What can hang from each mark
Q40: Q421 Q713
Q248: Q633 Q797
Q800: Q421
Q797: Q248 Q646
Q167: Q421
Q633: Q248
Q421: Q40 Q248 Q800

Each row was made from one small tree. The marks that hang from a mark follow it in brackets, in the order of their numbers. Every link used is in the known rows. Write each row's tree.
Known rows
Q40[Q421[Q248[Q633 Q797]] Q713]: [-17.6 -22.4 -12.2   8.6  12.8 -10.0 -28.6  36.0   4.5  13.2  13.2 -47.0
 -30.0  21.8  36.8  45.2  14.0 -10.7 -18.4   4.5  -5.6]
Q797[Q248 Q646]: [-29.2  25.3  28.6  28.8   7.4  -9.9 -13.3 -16.9   8.3  -1.7  39.8 -48.3
 -18.4  13.0  22.4   6.5  10.0 -20.8 -17.4   0.4   9.8]
Q167[Q421[Q40 Q248[Q633]]]: [-15.7 -26.3 -22.4  18.2  22.5  -8.8  -8.8 -22.4   8.5 -17.2  -0.4  -8.9
 -16.7  61.1  11.5  50.7   6.9  10.2 -30.5  17.5  -8.6]
Q797[Q248[Q633] Q646]: [ -5.3  12.6  30.3  22.8  -0.7  -9.1  -7.3   2.8  14.9  -2.1  37.6 -56.2
 -17.3  24.7  17.3   3.2  11.5 -11.3 -22.3 -10.3  -5.6]
Q797[Q248[Q633]]: [ -8.4   5.9   8.9  30.6  12.0  -9.0 -18.2  -7.2  11.5  -2.2  22.9 -19.0
  -9.3  35.4  29.2   6.0  11.1  -5.6 -25.2 -10.9  -9.1]
Q248[Q797]: [-25.7  14.8   8.0  29.6  22.5  -7.3 -23.1 -20.2   5.4  -7.7  11.6  -7.9
 -24.9  22.6  27.5  16.9  11.0  -1.7 -16.8  29.0   4.0]
Q248[Q633 Q797[Q646]]: [  1.3   8.5  31.7  16.9   3.3  -7.5  -6.1  10.8  15.1  -7.9  24.1 -53.1
 -34.2  24.2  10.1  11.2  12.5   3.5 -18.5  18.0  -8.8]
Q40[Q421[Q248 Q800] Q713]: [-54.2 -23.3 -38.8  22.3  22.7 -13.7 -16.3  -6.2  -1.4  26.4  11.2 -13.5
 -20.0  21.1  43.1  53.8  13.0 -30.0 -21.9   8.8  -1.6]
Q633[Q248[Q797]]: [  0.5  15.2  15.7  28.6  17.3 -14.6 -18.4  -3.6   4.0 -15.1  -4.1 -21.8
 -37.7  23.7  21.4   9.2  19.1  11.1 -21.1  32.0  -8.6]
Q633[Q248[Q797[Q646]]]: [  4.0  21.8  37.7  20.6   4.6 -15.0  -6.8   6.8   7.3 -15.0   9.8 -59.2
 -45.7  12.5   8.3   6.1  19.0   6.6 -18.6  33.3  -6.3]
Q797[Q646]: [-34.1  20.7  19.1  32.2  15.5  -7.4 -22.6 -29.5   2.4  -5.2  24.8 -14.6
 -28.6  15.9  30.4  23.0   9.9 -17.5 -14.4  26.9   9.8]
Q167[Q421[Q40 Q248[Q633 Q797]]]: [ -5.0 -25.5 -12.9   8.6  17.1  -9.2   1.5  -2.4  13.9 -19.2   0.9 -40.4
 -22.4  57.1  -3.7  42.0   8.3  20.6 -30.5  19.3 -11.7]
Q800[Q421[Q40[Q713] Q248[Q633]]]: [-16.3 -37.3 -22.1  10.1  17.6  -8.9 -19.6 -10.6  12.3 -20.2  13.5 -41.3
  -6.2  48.4  13.3  63.1   6.6   6.8 -25.2  13.5 -12.1]
Q421[Q40[Q713]]: [-18.7   3.7  -4.1  18.2  31.1  -9.8 -50.3 -28.8   8.6 -10.9  11.7 -31.9
  -2.0  26.9  18.6  41.8   6.7 -16.1  -9.5  26.2  -1.8]
Q800[Q421[Q40 Q248[Q797]]]: [-32.5 -14.9 -14.8  11.7  17.3  -8.4  -4.1 -25.0   8.0 -18.2  12.9 -31.3
 -18.7  44.0   0.8  49.1   6.6  13.0 -21.5  25.8   2.0]
Q167[Q421[Q40 Q800]]: [-13.9  -9.8 -34.5  20.4  24.3  -8.9  14.2 -52.1  21.7  -5.9   7.0 -13.9
   0.6  53.7  -7.1  34.9   6.1   1.5 -26.2  17.3 -25.6]
Q167[Q421[Q40[Q713] Q248 Q800]]: [-36.6 -36.2 -36.5  14.8  29.6 -14.0   3.4 -29.4  10.8 -11.6   1.7 -38.8
  -5.6  43.4   5.8  59.9   6.3  -4.7 -30.6  25.7 -10.3]
Q167[Q421]: [-26.0   5.4 -19.0  36.4  27.4  -3.9  -9.4 -44.7   9.9 -14.3  12.1  13.8
 -16.0  33.1  33.4  31.6   8.2  -1.6 -22.5  23.8  -4.8]
Q40[Q421[Q248[Q797]]]: [-46.0  -0.5 -15.5  22.6  17.0  -9.9 -23.9   0.9  -5.3  17.7  11.5  -6.6
 -37.4  22.7  39.2  39.5  13.1 -15.1 -15.6  14.9  12.5]

Write each row's tree
[-39.6 -24.6 -24.0  15.6  25.4  -9.0 -25.8 -30.2   5.3 -19.5  15.4 -33.4
  -6.9  36.1  17.8  66.2   5.0  -2.7 -19.9  24.7   3.9]
Q800[Q421[Q40[Q713] Q248]]
[-42.4 -23.1 -28.0  12.6  16.3 -13.7  -6.4  13.2   3.7  23.2  12.6 -44.6
 -25.1  17.5  27.8  44.6  14.2 -20.0 -21.5  11.0  -4.4]
Q40[Q421[Q248[Q797] Q800] Q713]
[-48.1 -27.2 -19.9  17.6  30.4 -16.4 -21.5 -24.2   0.4  -2.5  -1.2 -29.4
 -10.5  36.9  15.1  52.8   8.5 -15.1 -24.9  28.1   1.5]
Q421[Q40[Q713] Q248 Q800]
[-53.4 -10.0 -24.4  25.0  24.5 -10.7 -45.7  -4.1  -7.7  16.2  13.3  -8.2
 -24.9  14.0  56.3  57.1  11.7 -30.9 -13.6  13.6  13.7]
Q40[Q421[Q248] Q713]
[-52.1 -18.5 -22.2  23.8  28.5 -15.3 -11.2 -39.6  -3.1   2.7  -3.4   3.7
 -17.6  49.2  12.5  44.6   8.8  -8.5 -27.0  26.6   3.8]
Q421[Q40 Q248 Q800]
[-16.7 -30.7  -8.8   8.7  15.4 -15.3   5.1  -0.3   9.5  -0.4  -4.2 -35.2
 -22.8  56.5  -7.9  32.5  11.6  11.6 -31.5  16.9 -15.2]
Q421[Q40 Q248[Q633 Q797] Q800]
[-12.2  -6.9 -19.8  15.4  22.2  -5.2 -25.5 -37.5  20.3 -18.5  24.2 -41.5
   6.2  33.8   7.6  50.6   4.5  -3.5 -13.0  18.6 -15.2]
Q800[Q421[Q40[Q713]]]
[-54.7 -25.0 -36.1  35.3  27.5 -10.6  19.4 -40.1   1.2  -5.6  -0.1  16.1
 -23.8  43.1  30.2  43.6  10.0   0.7 -37.9  26.3  -1.8]
Q167[Q421[Q248 Q800]]
[-40.4 -18.1 -11.1  13.4  23.2 -15.7  -0.2 -19.5   2.5  -0.4  -2.3 -27.3
 -22.8  45.3  -2.4  36.1   9.3   1.2 -26.8  28.0   0.3]
Q421[Q40 Q248[Q797] Q800]
[-27.1 -23.9 -14.1   4.8  20.0  -9.8 -15.1  -9.9  11.2 -23.0  17.4 -64.3
 -11.2  32.3   3.7  57.6   5.9   7.3 -19.8  26.7  -0.2]
Q800[Q421[Q40[Q713] Q248[Q797]]]
[-29.3 -24.2 -20.2  32.0  22.5  -6.8  -3.1 -17.4   2.2 -16.0   1.0  13.0
 -28.9  47.8  37.8  44.0  10.0   8.0 -35.2  20.4  -2.2]
Q167[Q421[Q248[Q633]]]
[-11.6 -34.8 -22.1  10.7  25.5 -10.0 -19.5  -6.7  11.2 -21.5   2.1 -42.1
 -10.1  48.3  13.4  59.6   6.7   3.8 -28.0  18.8 -11.0]
Q167[Q421[Q40[Q713] Q248[Q633]]]
[-59.0 -15.0 -40.1  29.8  19.6 -12.5  -6.0 -21.9  -5.2  30.8   6.9  19.7
 -26.8  33.1  40.0  44.1  13.3 -23.8 -24.6   7.2   0.9]
Q40[Q421[Q248 Q800]]
[-30.4 -36.1 -37.3  17.6  14.3 -13.4 -10.5  12.8   4.2  26.0   8.5 -21.6
 -19.6  33.6  37.2  49.8  14.3 -20.0 -26.2  -2.3 -17.0]
Q40[Q421[Q248[Q633] Q800] Q713]
[ -8.0  -4.8 -20.2  15.9  29.5  -7.3 -25.6 -34.9  19.5 -19.8  13.7 -41.5
   2.9  34.1   8.6  47.5   4.6  -5.9 -15.5  23.9 -13.1]
Q167[Q421[Q40[Q713]]]
[-22.5 -13.8 -13.3  15.8  10.3  -9.3 -18.2  20.3   1.2  18.1   9.2 -14.9
 -36.4  34.3  33.9  36.8  14.5  -5.5 -20.5   1.9  -3.0]
Q40[Q421[Q248[Q633 Q797]]]
[-44.6 -15.8 -25.0  22.3  22.2  -8.0 -14.8 -45.2   2.4 -15.4  11.0  -0.7
 -13.2  48.3  16.2  57.8   5.1   3.1 -22.5  22.7   5.9]
Q800[Q421[Q40 Q248]]
[-34.4 -13.2   3.1   8.2  28.8 -14.4 -40.1  -1.4   0.3 -15.3   3.5 -55.4
 -20.6  25.3  13.4  48.4   8.3  -6.2 -16.3  35.1  13.1]
Q421[Q40[Q713] Q248[Q797]]
[-26.7  -6.1 -34.6  22.8  19.0 -10.0 -16.2 -14.8  12.1  27.5  19.2 -21.4
  -7.0  18.9  32.7  37.7  12.7 -29.7 -14.5   2.1 -19.0]
Q40[Q421[Q800] Q713]
[-27.6 -22.7  15.7  14.9   2.8 -13.1  22.5  15.5   5.9   1.1  12.5 -50.2
 -42.5  33.8   6.7  22.7  13.5   4.5 -34.0  19.4  -6.4]
Q421[Q248[Q633 Q797[Q646]] Q800]
[-20.6 -28.9 -22.4  17.4  15.1  -7.2  -8.8 -25.3   8.8 -15.7   9.9  -8.5
 -13.2  59.4  11.4  52.9   6.4  12.7 -26.9  12.0  -9.3]
Q800[Q421[Q40 Q248[Q633]]]
[-23.1 -26.1  -5.3  13.8  26.5 -13.0 -44.9  -2.1   1.1 -12.2  -0.1 -32.2
 -15.2  41.7  22.7  53.4   8.4  -5.6 -21.6  21.6   1.5]
Q421[Q40[Q713] Q248[Q633]]
[-31.0 -37.9 -33.5  30.2  18.9 -10.0  25.8 -20.4   7.8  -6.7  -1.5   8.3
 -24.0  54.2  24.7  40.2  10.9   9.8 -43.6  15.3 -17.2]
Q167[Q421[Q248[Q633] Q800]]
